Each row was made from one small tree. The marks that hang from a mark follow it in brackets, in alphabetical order. Every link used is in the known rows. Write each row's tree.
Known rows:
K[C[F[D] N]]: [ 0.66  1.39 -0.68  1.62 -2.18 -1.46  0.89  1.27  0.03  0.19  1.27  1.20
 -3.20  0.45  0.42 -1.01 -1.15 -0.20  0.20 -1.67 -0.11  0.83]
X[N[C[K[M]]]]: [-0.18  0.04 -0.60  0.40 -0.87  1.17 -1.60 -0.66  0.02 -1.52 -1.93  0.88
  2.76 -0.41  0.99  3.00 -0.25 -1.51 -1.46  0.25 -1.38  0.47]
D[F[C[N[X]]]]: [ 0.68 -0.17 -0.40  1.73  0.35 -3.73  0.40  3.52  0.70 -0.81 -1.52  0.92
 -1.76  0.70  1.26  1.25 -2.38  0.44 -0.56  1.41  2.22  0.70]
C[F K N[X]]: [ 0.56 -0.25 -0.62  1.47 -1.34 -2.36  0.63  0.17  0.23 -0.67 -1.70  0.81
 -0.13 -1.17  1.18  2.33 -1.29  0.59 -0.20 -0.23  0.90  0.01]
H[X[N[C[F]]]]: [ 0.03 -0.73  0.53 -1.08 -2.34 -0.38 -2.74 -1.16 -0.44 -1.27 -0.63 -0.13
  1.16 -0.19  2.48  2.79 -0.44 -0.43 -3.20 -1.58 -3.74  0.76]
X[N[C[F K]]]: [ 0.49 -0.35  0.09 -0.69 -2.14 -0.54 -1.57 -0.42 -0.03 -1.51 -0.96  0.12
  1.56 -0.01  1.73  3.74  0.34 -0.41 -2.43 -0.80 -1.92  1.21]
N[C[F[D[P]]] X]: [-0.22  0.05 -0.24  0.18 -0.81 -0.99 -0.02  0.76 -1.24 -2.29  0.56  0.24
 -3.16  0.91  1.01  2.52 -0.49  0.94 -1.66 -0.03 -1.92  1.79]
P[D[F[C]]]: [ 1.86 -0.18 -0.49  0.59 -0.35 -1.29  0.34  5.53 -0.18 -1.21  0.66 -0.20
 -1.81  1.42  0.48  0.54 -0.48  0.45 -1.94 -0.34  1.25  1.92]
X[N[C]]: [-1.37 -0.22  0.02 -0.23 -0.43 -0.24 -2.35 -0.81 -0.25 -1.77 -1.39 -0.53
  0.42  0.60  1.80  2.94 -0.39 -0.90 -1.38  0.20 -2.76  0.87]
X[N[C[F K[M]]]]: [ 0.50  0.29 -0.32 -0.15 -2.42  0.37 -1.23 -0.46 -0.02 -1.51 -1.04  0.85
  2.63 -0.66  1.06  3.31  0.33 -1.03 -2.18 -0.70 -1.04  0.83]
X[N[C[F]]]: [-0.49  0.03  0.25 -0.81 -1.96 -0.96 -1.96 -0.64 -0.29 -1.89 -0.44 -0.59
  0.39  0.52  1.91  3.28  0.09 -0.44 -2.13 -0.68 -2.39  1.22]
C[K[M] N[X]]: [-0.21  0.32 -1.32  2.45  0.00 -0.63  0.67  0.00  0.35 -0.54 -2.68  1.61
  1.06 -1.50  0.48  1.52 -1.94 -0.43  0.80  0.81  1.46 -0.74]
C[K]: [ 0.77 -0.38 -0.44  0.86 -0.48  0.48 -0.37 -0.11  0.23 -0.69 -1.07  0.64
  0.78 -0.41  0.34  1.12 -0.41 -0.09 -0.67 -0.34  0.39  0.52]
D[F P]: [ 0.91 -0.22  0.07  0.75 -0.09 -0.15  0.29  2.09 -0.15 -1.90 -0.39 -0.65
 -2.25  0.32  1.07  1.08  0.01  0.83 -2.01  0.10  0.29  1.91]
F[C]: [ 0.85 -0.02 -0.06  0.70 -0.65 -1.50 -0.53  0.84  0.65 -0.48  0.33  0.79
 -1.02  0.66  0.42  0.54 -1.32  0.17 -0.87  0.27  1.25  0.89]
P[D[F]]: [ 0.72 -0.16 -0.64  0.62 -0.05  0.15  0.12  4.41 -0.79 -1.75 -0.16 -1.04
 -1.34  0.67  0.64  0.72  0.12  0.18 -1.52 -0.80 -0.08  1.49]
D[F[C[N]] P]: [ 2.15 -0.59 -0.19  1.91 -0.56 -3.26  0.77  3.41  0.52 -1.06 -0.40  0.18
 -3.93  0.32  1.39  1.26 -0.80  1.29 -1.51  0.40  2.27  1.99]
C[F[D]]: [ 0.89  0.65 -0.13  0.51 -1.60 -0.69 -0.05  1.54 -0.26 -0.69  1.55  0.60
 -1.69  0.52 -0.07 -0.19  0.17  0.65 -1.09 -1.86 -0.19  1.36]
K[C[F[D] N] M]: [ 0.76  1.97 -1.19  2.10 -2.43 -0.58  1.32  1.29  0.06  0.22  1.17  1.79
 -2.11 -0.13 -0.37 -1.46 -1.25 -0.79  0.44 -1.46  0.90  0.50]
K[C[N]]: [-0.37  0.53 -0.77  1.88 -0.95 -0.79  0.21 -0.51  0.23 -0.07 -0.70  0.44
 -1.88 -0.02  0.94  0.03 -2.03 -0.97  0.95  0.05  0.06  0.02]
X[N[C[K]]]: [-0.23 -0.60 -0.16 -0.01 -0.61  0.22 -1.99 -0.59 -0.06 -1.43 -1.93  0.17
  1.69  0.18  1.58  3.45 -0.17 -0.86 -1.76  0.02 -2.31  0.82]
X[N[C[F[D] K]]]: [ 0.81  0.21 -0.11 -0.40 -1.88 -0.43 -1.19  1.25 -0.32 -1.21 -0.01  0.81
  0.40  0.58  1.07  2.30  0.58 -0.02 -2.45 -1.71 -2.49  1.64]

Write each row's tree:
[-0.66  1.71 -1.07  1.78 -1.94 -1.15  1.33 -0.54  0.26 -0.51 -0.61  1.32
 -0.55 -0.54  0.67  0.33 -2.77 -1.07  0.68  0.53  0.97 -0.51]
K[C[F N[X]] M]
[ 0.80  0.40 -0.78  1.79 -1.07 -2.24  0.90  1.83  0.04 -0.14 -0.67  1.48
 -1.25 -0.57  0.63  0.98 -1.04  1.02 -0.20 -1.05  0.33  0.43]
C[F[D] K N[X]]
[ 0.85 -0.28 -0.15  0.19 -1.60 -0.56 -0.37  0.86 -1.19 -1.99  1.31 -0.04
 -3.47  0.72  0.72  2.15  0.80  0.89 -1.93 -1.18 -1.41  2.41]
N[C[F[D[P]]]]
[-0.35  1.18 -1.28  2.27 -1.17  0.16  0.55 -0.59  0.26 -0.06 -0.78  1.10
 -0.89 -0.59  0.27 -0.46 -2.03 -1.59  1.23  0.22  1.09 -0.35]
K[C[N] M]
[ 1.12 -1.20 -0.32 -0.02 -1.98 -0.45 -1.00 -0.46 -0.48 -1.59 -0.64  0.23
  0.63 -0.06  0.65  3.49  0.38 -0.43 -1.60 -0.69 -0.03  1.30]
N[C[F K]]
[ 1.84 -0.57 -0.87  1.75 -0.48 -2.93  0.58  5.67  0.01 -0.84 -0.16 -0.18
 -2.97  0.72  1.01  1.01 -0.65  0.66 -0.93 -0.49  1.92  1.63]
P[D[F[C[N]]]]
[-0.69  1.08 -0.62  1.26 -1.73 -2.09  0.89 -0.49  0.12 -0.40 -0.54  0.57
 -1.58  0.03  1.34  0.67 -2.78 -0.44  0.47  0.28 -0.07 -0.16]
K[C[F N[X]]]
[ 1.20  0.68  0.04  0.54 -1.62 -0.65  0.62  1.36 -0.50 -1.15  1.93  0.23
 -3.56  0.18  0.39  0.28  0.45  1.60 -1.85 -1.71 -0.59  1.99]
C[F[D[P]]]
[-0.69 -1.01 -0.73  0.51  0.40  0.03 -1.03 -0.74 -0.59 -1.73 -2.43  0.65
  1.10  0.25  0.89  3.54 -1.40 -0.73 -0.65  1.28 -0.91  0.29]
N[C[K] X]
[ 1.84 -0.63 -0.29  0.34 -1.68 -0.16 -0.01  1.06 -1.02 -1.65  0.68  0.74
 -2.35  0.28  0.45  2.58  1.02  0.91 -2.24 -1.34 -0.96  2.41]
N[C[F[D[P]] K]]
[-0.76 -0.81  0.30 -0.51 -0.80  0.40 -3.16 -1.39 -0.43 -1.10 -1.55 -0.11
  1.27 -0.03  2.48  2.38 -1.05 -0.89 -2.48 -0.70 -4.23  0.36]
H[X[N[C]]]
[ 0.08 -0.09 -0.82  0.36 -1.44  0.10 -0.15 -0.54 -0.56 -1.94 -1.52  1.28
  2.07 -0.60  0.31  3.53 -0.93 -0.95 -1.07  0.57  0.51  0.35]
N[C[F K[M]] X]
[ 2.00 -0.16 -1.04  2.46 -1.14 -1.70  0.60  1.17  1.00  0.26 -1.12  2.14
  0.06 -1.05  0.00  0.85 -1.30 -0.25  0.11  0.21  3.35  0.22]
F[C[K[M] N]]
[ 2.09 -0.24  0.17  0.74 -0.50 -1.62  0.53  3.25  0.37 -1.34  0.44  0.22
 -2.82  0.96  0.90  0.89 -0.57  1.10 -2.49  0.58  1.66  2.26]
D[F[C] P]
[-0.02 -0.83 -0.38 -0.05 -1.23 -0.77 -0.62 -0.58 -0.53 -1.81 -1.48  0.56
  1.04  0.09  0.99  3.88 -0.79 -0.33 -1.29  0.43 -0.51  0.68]
N[C[F K] X]
[-0.68  0.06 -0.40  0.14 -0.76 -1.14 -0.70  0.88 -1.05 -1.73  0.14  0.66
 -1.36  1.12  0.58  2.12 -0.85  0.01 -1.00 -0.18 -1.50  1.13]
N[C[F[D]] X]
[-0.11 -0.05 -0.48  1.81  0.10 -3.53  0.05  0.94  0.69 -0.27 -1.24  0.94
 -1.86  0.18  1.18  1.27 -2.74  0.41  0.46  1.25  1.44 -0.01]
F[C[N[X]]]
[ 1.70  0.13 -0.94  2.00 -2.44 -1.09  0.68  0.23  0.37 -0.38 -0.91  1.26
  0.54 -1.83  0.21  1.58 -0.03 -0.09 -0.08 -1.14  2.34  0.22]
C[F K[M] N]
[ 0.45  1.36 -0.97  1.79 -2.71 -0.72  1.00 -0.40  0.23 -0.22  0.21  1.01
 -1.00 -0.68  0.37 -0.05 -1.47 -1.21  0.47 -0.62  1.45  0.07]
K[C[F N] M]
[ 1.48  0.02 -0.90  0.77 -1.98  0.63 -0.17  1.15 -0.72 -1.29  0.25  1.75
  0.59 -0.05 -0.70  1.68  0.67 -0.63 -1.36 -1.32  0.37  1.38]
N[C[F[D] K[M]]]
[ 0.25 -1.15  0.08 -0.37 -0.91  0.92 -2.72 -1.19 -0.25 -0.84 -2.18  0.57
  2.41 -0.53  2.18  2.84 -0.74 -0.78 -2.85 -0.89 -3.78  0.32]
H[X[N[C[K]]]]
[ 0.96  0.25 -1.16  2.45 -0.35 -2.20  0.87  1.01  0.88 -0.02 -1.89  2.34
  0.46 -0.91  0.32  1.37 -2.48 -0.13  0.35  1.32  2.87 -0.39]
F[C[K[M] N[X]]]
[ 2.30  0.00 -0.55  1.87 -1.92 -1.65  1.27  1.84 -0.09 -0.51  0.57  0.86
 -3.53 -0.87  0.65  0.89  0.60  1.83 -1.12 -2.03  0.42  1.71]
C[F[D[P]] K N]
[ 0.15  0.57 -0.69  2.13  0.32 -3.40  0.37  2.58  0.46  0.12 -0.22  1.68
 -2.88  0.74  0.52 -0.08 -2.50  0.83  0.41  0.40  0.92  0.41]
F[C[N[X]] D]
[ 2.26  0.45 -1.17  2.78 -0.78 -1.49  0.88  2.84  0.78  0.70 -0.11  2.90
 -1.06 -0.49 -0.61 -0.43 -1.01  0.18  0.06 -0.65  2.78  0.69]
F[C[K[M] N] D]
[ 0.89 -0.44 -0.74  2.00 -0.10 -3.04  0.40  1.15  0.88  0.05 -1.79  1.78
 -0.59 -0.34  1.03  1.83 -2.53  0.50  0.08  1.14  1.88  0.00]
F[C[K N[X]]]
[ 1.11  2.15 -0.63  1.06 -2.40  1.17  1.73  0.92 -0.37 -0.61  2.38  1.43
 -2.82  0.30 -0.32 -1.36 -0.83 -0.06 -1.31 -1.14 -0.12  1.49]
K[C[F[D[P]]] M]
[ 1.84  1.08 -0.80  1.06 -1.99  0.63  0.77  1.66 -0.02 -0.33  0.95  1.99
  0.54 -0.65 -0.93 -0.18  0.36  0.11 -1.21 -1.90  1.22  0.95]
C[F[D] K[M]]
[ 0.83 -0.12 -0.96  1.75  0.29 -3.32  0.90  5.57 -0.14 -1.10 -0.92  0.03
 -2.62  0.80  1.32  1.31 -1.96  0.78 -0.69  0.64  1.42  0.98]
P[D[F[C[N[X]]]]]
[ 0.26 -0.03  0.36 -0.76 -2.06 -0.26 -2.39  0.49 -0.70 -0.83  0.47  0.56
 -0.02  0.38  1.83  1.45 -0.15 -0.04 -3.17 -2.39 -4.36  1.19]
H[X[N[C[F[D]]]]]
